Each row comes from the steps of one walk. Every step used is in the known rows, and no mark comes twice. Write the walk behind each row, first mark first.
In the rows, 128 means zero.
Known rows:
E/R/F/T/Z/V: [139 157  98 154 116 110 139 135 108 124 164 158 142 162 178  89  99  95
 183 112 224 145 156 149 131 116]
M/C/B/R/F/Z: [134  55 128 146 123  98 141 107 148 140 196  65 112  89 156 141 156 119
  98 111 111  90 165  92 103 111]
R/B/C/M: [108 149 100 102 145 119  65 113  90 162 117 155 104 169  66 179 163 139
 124 147 132 101 134 112 182 166]
M/C/B: [142  94 172 168 147 121 129 107 143 133 173  90 120  68 160 153 135 112
  76 159  93 186 144 166 192 157]
C/B/R: [175 126 107 156 160 153  78  85 129 149 112  71 145 116 127 153 150  94
 105 139 100 139 144 134 157 158]
F/R/E: [149  94 150 136 118 143 128 160 134 105 154 104 127 144 144 124 173 113
 153 113 153 150 138 122  92  83]
T/F: [151 134 116 130 114  89 129 108 114 113 135 113 138 112 127 142 154  92
 135 131 123 143 114  72 105 130]
E/R: [128 124 125 146 123 112 191 117 143 102 160 171 102 165 127 122 110 106
 136 127 170 158  97  49 167 135]
V/R/E: [155 110 110 133 108 119 112 127 137 116 169 138 131 127 122 104 151  90
 115  92 155 140 133  62 130  75]
M/C/B/R/F: [150  90 119 165 152 108  81  80 167 122 157  71 112 132 120 167 106  86
 113 143  94 115 182 116 143  85]
C/M: [135 137 108  99 110 143  92 110 111 132 130 134 140 164 119 151 147 117
 129 137 111  98 119 146 149 145]
E/R/F/Z/V: [116 112 108 140 112 122 152 124 103 144 201 150 114 139 190 105 140 119
 154 100 200 102 141 141 105  94]
T/F/Z: [132  93 122 116  97  89 178 131 105 136 176 101 138  76 162 117 193 122
 118 100 135 111 112  58  71 150]
R/B/C: [ 96 144 113 132 172  97  93 132 100 168 107 153  81 135  61 162 146 155
 121 141 156 129 149  86 171 156]
F/T/Z/V/R: [146 146  75 150 117 122 105 119  88 127 136 193 181 131 170  72 108  89
 160 101 230 161 158 117 154 136]
M/C/B/R/E: [179 107 148 160 131 116  86 114 153 132 156  37  99 110 126 160 179  65
  86 116  69 131 152 122 138  97]
T/Z/F/R/B/C: [ 97 126  90 130 173 126 116 127 105 155 107 174  94 154  81 163 125 144
 154 155 197 141 158  83 142 158]
M/C: [110  99 178 149 125  77 137 132 145 113 142 114  81 102 134 150 116  96
 101 138  81 129 146 130 153 114]
T/Z/F/R/E: [154 102 113 126 111 155 147 143 143 109 157 116 126 156 150 131 139 100
 156 121 160 137 138 111  73  79]
R/B: [109 114 126 133 165 138  93 141  96 143  79 147  81 127  90 120 146 140
 137 146 149  92 130  85 181 142]
T/Z: [134 127 109 108 119 122 135 126 136 128 104 135 131 110 120 103 130 100
 121 100 165 119 128 135 125 158]
E/R/B: [108 111 125 147 162 126 143 131 108 124 103 182  59 158  88 115 128 121
 143 143 182 117 103  23 212 147]
V/Z/T/F: [121 144  68 152 106  58 140  79 107 118 129 104 198 108 109 147 134  79
 166 124 120 145 128  99 122 148]
V/Z/T/F/R: [117 102  91 157 121 101 150 100 100  93 118 126 206 130 137 141 140  97
 205 138 170 179 144 114 110 149]
F/Z/T: [ 79 104  75 148 131 121 150 112 102 147 130  90 181 124 142 121 123 155
 130 112 110 121 128 153 102 147]
R/F/T/Z/V: [139 159 100 145 119 118 104 140 102 136 151 136 154 144 179  90 108 105
 179 113 203 130 175 187 113 113]
B/R/F/T: [149 132 108 166 126  92 120 136 139 112 164  83 157 176 141 126  90 128
 182 138 132 122 186  64 103  90]

Which walk is each row?
[167 136  98 145 101 114 104 144 110 123 171 141 149 134 161  79 149  82
 146  82 201 153 156 104 125  87]  F/T/Z/V/R/E
[133 118  63 138 125 119  85  90 131 118 157 185 148 149 138  97  84  89
 155 104 221 115 175 112 130  69]  T/Z/V/R/F
[143 137 117 130 112 103 157 156 125 119 130 124 161 122 149  85 117 124
 155 111 176 151 147 107 118 166]  F/T/Z
[157 132 102 140 111 130  88 125 112 128 168 146 134 136 147 102 156  80
 127  92 174 136 144 115 129  68]  Z/V/R/E
[130 100  94 129 131 170 163 119 129 108 124 159 152 161 160 134  92 116
 178 151 187 148 141 121  88 127]  T/Z/F/R
[159 108  91 154 151 133  79  78 159 130 149  80 137 145 115 158 112  99
 128 137 118 113 172 114 130  91]  C/B/R/F
[122 106 108 148 125 104 170 104 169  95 187 160 101 183 116 131  75 111
 151 130 178 129 134  50 139  71]  E/R/F
[ 89  97  52 156 136 110 118  91 121 144 130  67 170 148 124 133 107 134
 141 112 107  87 157 128  87 106]  B/R/F/Z/T
[118 144  70 156 130  89 112  85 101 118 108  93 182 136 117 148 118  97
 147 140 100 154 118 109 108 134]  Z/T/F
[125 100 103 137 109 142 186 114 130 109 165 167 165 146 157 148 104 117
 203 151 181 139 150 108 104 121]  V/Z/F/R
[145 114  91 141 137 114  79  93 159 119 129  94 116 169  99 152 102  97
 148 125 122  79 174  89 102  64]  B/R/F
[109 136  81 107 130 122 107 102  92 153 146 182 127 174  80 192 148 128
 168 159 164 106 150  99 174 162]  V/Z/F/R/B/C/M
[136 160 103 124 127 140  92 125  94 149 110 151 132 121 163 106 139  89
 143 102 188 117 144 218 126 137]  T/Z/V
[161 130  94 130 105 126  89 125 116 128 156 151 135 125 143  89 158  69
 125  74 196 130 143 120 129  83]  T/Z/V/R/E
[173 129 121 134 119 120  84 130 144 128 127  62 102 149 105 144 175  73
 117  96  91  93 142  99  97  78]  B/R/E
[133 137  70 115 114 146 158 102 145 138 139 146 126 146 136 137  76 100
 131 140 140 106 125 108  99 121]  T/Z/F
[122 159 100 100 118 114  88 106 110 155 150 144 136 169  90 186 151 132
 117 135 120 128 135 141 150 158]  B/C/M
[142  98 131 142 129 126 139 124 106  91 120 131 159 133 153 137 155 105
 182 141 171 174 130  92  96 136]  T/F/R
[ 76  93  60 149 132 113 141 104 121 140 150  88 175 144 136 123 101 154
 141 114 121 110 146 138  92 106]  R/F/Z/T
[187 121 123 147 134 141  82 115 143 141 150  45 121 123 122 146 184  81
  97 112  96 130 141 123 128 103]  C/B/R/E
[101 152  84 144 173 106  68 114  78 172 117 196 104 138  82 143 138 134
 131 129 208 142 160  88 189 145]  Z/V/R/B/C
[138 122 104 144 109  87 182 142 151 100 168 142 142 157 141  88  82 113
 168 112 208 153 147  56 129 130]  E/R/F/T/Z
[162 157  90 161 136 133  80 115 101 148 143 102 165 137 180 107 120  89
 164 120 191 140 180 191 130 132]  C/B/R/F/T/Z/V
[ 93 130  86 137 163 102  91 123  70 180 138 188 101 117  99 131 163 147
 123 116 213 128 157  75 170 157]  F/Z/V/R/B/C
[136 116 101 167 117  92 144 136 133 100 195 145 178 163 153  92  70 143
 180 137 186 159 180  38 126  86]  V/R/F/T
[145 102 109 148 102  94 141 125 121  98 158  91 174 128 128 137 181  83
 181 109 153 160 142 105  91 100]  V/Z/T/F/R/E
[133 125 124 170 115  83 190 145 147  95 210 134 144 187 153 108  69 140
 186 143 183 166 155  31 133  96]  E/R/F/T
[ 75  92  61 161 128 106 173  99 128 127 166 109 165 162 134 119  87 144
 145 116 146 123 131  99 111 110]  E/R/F/Z/T
[ 99 134  88 138 173  97  88 113  98 161 117 190  99 134  60 144 135 144
 119 133 189 145 153  45 189 153]  V/R/B/C
[139 126 106 133 112  95 151 148 144 110 151 118 156 137 143  90  94 123
 164 114 185 137 168  94 106 125]  R/F/T/Z
[143 110  98 147 132 144  93 105  98 168 180  96 139 111 191 126 163 114
 134 109 164 101 166 187 103 109]  C/B/R/F/Z/V
[134 132 110 130 105 114 126 127  69 158 168 121 139  94 196 114 189 107
 143 101 167 111 129 158  84 133]  T/F/Z/V
